Every row comes from one small tree of marks. The marks that hang from a mark follow it in brackets, in the order of their numbers. Every link used is in the known rows. Which tree was each row made from?
Known rows
j685[j694]: [ 0.79 -1.30  0.16  1.16  2.39 -0.16 -0.45  0.77  0.14 -0.64 -1.58 -1.02
  1.53 -0.25 -0.22  1.46 -3.09  2.42  0.39 -0.30  0.67  0.78  1.36]
j685[j694[j949[j881[j472] j974] j956]]: [-0.44  0.70 -1.60  1.92 -1.06  0.38  3.21 -0.05 -2.78  4.21 -0.90  0.65
 -1.46  1.01  1.03 -2.46  0.70 -2.37 -0.82  0.21 -0.86  0.15 -0.93]
j472[j881]: [ 0.22 -0.78  2.83  0.83  1.99 -3.53  0.42  0.25  2.44 -1.05 -2.88 -1.30
  2.45  0.90 -1.01  0.87 -2.36  1.99  0.56 -2.47  0.81 -0.24  4.60]
j685[j694[j603 j949[j881] j956]]: [-0.77  0.74 -1.23  1.13 -1.08  3.89  0.17  1.08 -2.32 -0.93  0.29  2.31
  0.83 -3.15  0.67 -1.81 -1.23 -0.42 -0.89  2.73 -1.06  0.02 -3.71]
j685[j694[j956]]: [ 0.64 -1.68 -1.13  1.22  1.56  0.76 -1.16  1.00 -0.22 -2.82 -1.20  0.79
  0.79 -1.21  0.05  1.23 -2.57  1.74  0.89  1.28 -0.71  0.64 -1.43]
j694[j603 j685 j949[j881 j974] j956]: [ 0.21  1.67 -0.44 -2.38 -3.06  1.23  2.68  0.76 -0.41  0.94  1.53  1.15
 -3.11 -0.60  1.37 -1.28  2.26 -1.11 -0.20  2.72 -1.68 -0.33 -1.89]
j472[j881[j949[j974]]]: [ 0.38 -1.93  3.05 -1.25  1.31 -6.09  1.67  0.06  2.05 -0.95 -2.35 -2.15
  2.32  2.69 -0.35  2.97  0.27  4.24  0.85 -3.29  2.90 -0.62  3.95]
j603[j694[j949]]: [-1.71 -0.87  0.01 -0.20  0.44  0.04 -2.14 -0.74  0.57 -1.36  1.45 -0.44
  1.37 -0.45 -0.97  0.28  0.05 -0.03 -1.14 -1.13  0.19 -0.14  1.14]
j694[j603 j685 j949 j956]: [-0.33  0.05 -0.72 -1.79 -1.76  2.74 -1.29  0.56  0.91 -3.86  1.38  2.27
 -0.64 -1.79  1.67 -0.74 -0.69 -0.42 -0.71  2.81 -2.30 -0.56 -1.44]
j685[j694[j949[j881[j472]] j956]]: [-1.42  1.05 -2.03  3.20  0.09  3.24  0.33 -0.04 -2.93  2.13 -1.76  1.56
  0.99 -0.37  0.54 -3.22 -1.84 -2.98 -1.08  0.04 -0.71 -0.01 -1.05]
j974[j949[j881]]: [ 1.68  0.67  1.78  1.12  1.12 -1.49 -2.04 -0.70  1.79  0.22 -1.36 -2.00
 -0.56  0.26 -2.31  0.41 -1.20  0.20  1.64 -2.97  1.79  0.92  0.43]
j949[j974]: [ 1.32 -2.04  1.69 -1.30  0.84 -5.39  1.50 -0.22  1.63  0.12 -0.34 -2.97
 -1.34  1.53 -0.64  2.21  0.34  1.99  1.35 -0.97  0.94  0.27  3.14]
j603[j694[j949[j881]]]: [-1.90  0.90 -0.21  0.53  0.42  1.24 -1.13 -0.72 -0.94  1.77  0.58 -0.64
  1.39 -0.55 -1.73 -0.91  0.61 -1.40 -1.21 -1.07  0.74 -0.08  0.40]
j949[j881[j472] j974]: [ 1.23  0.25  1.27  0.99  1.10 -3.60  2.93 -0.71 -0.32  5.33 -2.05 -2.53
 -0.43  3.04 -0.14  0.32  0.60 -0.39  0.49 -1.76  1.49  0.30  3.85]
j603[j694]: [ 0.11 -1.20  0.25  0.25  2.29 -0.18 -1.76  0.02  1.32 -0.96  0.28 -0.84
  2.07  0.40 -0.76  2.96 -0.40  1.93  0.12 -0.41  0.69  0.53  1.43]
j770[j974[j949[j881]]]: [ 3.72  1.66  3.80  0.42  2.24 -2.98 -1.67 -0.92  3.06 -0.56  0.53 -1.56
 -1.91  0.57 -2.78  0.43 -0.26  1.17  4.44 -3.07  2.62  0.33 -0.86]
j881[j472 j949]: [ 0.13 -2.18  1.19  0.60  2.82 -1.53 -2.40 -1.11  0.59 -1.31 -2.56 -1.31
  3.95  2.30  0.36  2.09 -2.01  1.90  0.04 -2.63  2.88 -0.71  3.74]
j685[j694[j603 j956]]: [ 1.21 -1.12 -0.74  0.89  0.77  2.34 -0.52  1.61 -0.11 -3.46 -0.43  2.18
  1.49 -2.13  1.66  2.38 -2.25  2.92  0.52  3.33 -1.32  0.49 -2.34]
j881[j949]: [ 0.04 -2.76  1.58 -0.94  2.44 -2.48 -2.71 -0.58  1.03 -3.37 -1.65 -2.15
  3.00  0.51 -1.17  2.52 -1.92  3.31  0.84 -2.09  3.19 -0.61  2.19]

Which tree is each row?
[-1.86 -1.27 -1.35 -0.04 -0.41  1.18 -2.70 -0.49  0.20 -3.31  1.91  1.43
  0.61 -1.36 -0.39  0.11  0.77 -0.95 -0.60  0.45 -1.16 -0.27 -1.66]  j603[j694[j949 j956]]
[ 0.15 -1.75  0.38 -2.04 -2.73 -2.60  1.24 -0.05  0.57 -3.15  2.46  0.69
 -2.15 -1.22  1.02  0.28  1.82  0.36  0.28  2.04 -1.56 -0.45 -1.46]  j694[j603 j949[j974] j956]
[ 3.87  2.23  3.31  2.01  2.75 -2.42 -1.23 -1.32  2.61  1.94 -0.39 -0.79
 -1.09  2.18 -1.29  0.20 -0.28 -0.27  3.41 -3.53  2.30  0.33  0.45]  j770[j974[j949[j881[j472]]]]
[-1.85  1.50 -0.47  2.14  0.76  2.05 -0.74 -1.08 -1.29  3.85 -0.41 -0.02
  2.23  1.22 -0.31 -1.27  0.33 -2.81 -1.91 -1.56  0.63 -0.19  2.04]  j603[j694[j949[j881[j472]]]]
[-1.38  0.18 -2.17 -1.22 -0.86  3.43 -2.33  0.12  0.65 -2.33  1.69  2.20
 -0.52 -0.71  0.60  0.04  0.92 -1.20 -0.99  1.35 -1.98 -0.32 -1.85]  j603[j694[j685 j949 j956]]
[ 1.86  1.20  1.41  2.64  1.66 -0.63 -1.71 -1.21  1.39  2.35 -2.47 -1.32
  0.18  2.01 -0.80  0.14 -1.35 -1.10  0.85 -3.54  1.55  0.87  2.03]  j974[j949[j881[j472]]]
[ 0.85 -2.50  1.40 -0.49  1.64 -4.43  0.51 -1.09  0.62  0.44 -1.69 -2.28
  1.48  3.61  0.95  2.91  0.30  2.45  0.62 -2.49  2.69 -0.45  3.70]  j881[j472 j949[j974]]
[ 0.22 -0.02 -1.90 -0.84  0.96  3.15 -2.05  0.87  1.33 -1.81  0.53  1.84
  0.37  0.11  0.79  2.78  0.41  1.08  0.23  1.89 -1.58  0.28 -1.28]  j603[j694[j685 j956]]
[-0.79  1.77 -2.11 -1.64 -2.16  1.57  1.43  0.34 -0.82  2.53  1.86  0.97
 -2.66  0.61  0.36 -0.50  3.88 -1.67 -0.62  1.39 -1.59  0.04 -2.43]  j603[j694[j685 j949[j881 j974] j956]]
[-0.23  2.19  0.66 -1.23 -0.93  3.03  0.26  0.37 -0.11  1.00  0.13  0.28
  0.08 -0.96  0.34 -1.63 -0.89 -0.92 -1.25  1.03 -0.21 -0.48  0.77]  j694[j603 j685 j949[j881]]
[-0.77 -0.43 -1.10 -1.33 -1.13  1.13 -1.65 -0.11  0.82 -3.03  0.50  0.82
 -1.31 -0.80  0.05 -1.72 -0.75 -1.59 -0.29  0.95 -1.63 -0.64 -0.48]  j694[j685 j949 j956]
[ 0.03 -0.05  0.34 -1.19 -2.79 -1.42  2.28  0.17 -0.78  0.05  1.65  0.40
 -2.12 -1.40  0.14 -1.18  2.45 -0.90  0.24  1.92 -0.82 -0.49 -1.97]  j694[j603 j949[j881 j974] j956]
[ 0.06  0.65 -0.85 -0.08 -2.20  1.05  2.96  1.20 -2.36  1.06  1.18  1.37
 -1.53 -1.79  1.11 -0.96  1.24  0.06 -0.28  2.79 -1.32  0.24 -3.39]  j685[j694[j603 j949[j881 j974] j956]]
[-0.66 -0.82 -1.16  0.41 -1.04  2.80 -0.65  1.10 -0.88 -3.89  1.11  2.66
  0.54 -2.94  1.46 -0.50 -1.66  0.81 -0.64  2.78 -1.83 -0.06 -2.80]  j685[j694[j603 j949 j956]]
[-1.67  1.91 -2.18 -0.59 -0.85  4.52 -1.28  0.42 -0.81  0.79  0.80  1.92
 -0.37 -0.77 -0.26 -1.39  1.39 -2.30 -1.29  1.17 -1.42 -0.16 -2.50]  j603[j694[j685 j949[j881] j956]]
[-0.34 -0.44  0.20  0.36 -0.08  1.84 -0.10  0.77 -0.44 -1.92  0.58  0.70
  1.46 -2.03  1.12  0.04 -2.43  1.33 -1.22  1.22 -0.43  0.26  0.05]  j685[j694[j603 j949]]
[-0.60  0.19 -2.10 -2.36 -1.95  0.69  0.62  0.21  0.53 -0.39  2.44  1.32
 -2.72  0.66  1.19  0.81  3.30 -0.72 -0.59  1.67 -2.19 -0.01 -1.60]  j603[j694[j685 j949[j974] j956]]
[-1.38  2.51 -1.00 -0.66  0.08  3.51 -0.83  0.06 -0.31  2.64  0.36  0.04
  0.37  0.29 -0.62 -0.97  0.65 -1.72 -1.64 -0.29  0.04 -0.06  0.38]  j603[j694[j685 j949[j881]]]
[-0.19  0.64 -0.04  0.38 -2.26 -0.60  2.70 -0.41 -1.41  2.03  0.65  1.12
 -1.19  0.36  1.83 -1.55  2.14 -2.07 -0.61  1.30 -1.10 -0.49 -0.53]  j694[j603 j949[j881[j472] j974] j956]
[-0.45  0.25 -1.32  0.30 -1.41 -0.54  2.65  0.49 -2.39  1.76  0.07 -0.18
 -2.14 -0.77 -0.23 -1.98  0.96 -1.04  0.16  0.70 -0.55  0.26 -2.66]  j685[j694[j949[j881 j974] j956]]
[-0.37  0.64  0.02  0.13 -0.56 -1.38  3.10  0.32 -1.94  3.82 -0.24 -1.99
 -1.37  0.22 -0.69 -1.71  0.35 -0.40 -0.48 -0.68  0.74  0.48  0.27]  j685[j694[j949[j881 j974]]]
[-0.51 -0.09  1.16 -1.02 -1.02 -3.96  2.42 -0.84 -0.47  2.57  0.24 -3.05
 -1.89  0.56 -1.65 -1.79  1.36 -1.07  0.07 -1.64  1.24 -0.18  1.67]  j694[j949[j881 j974]]
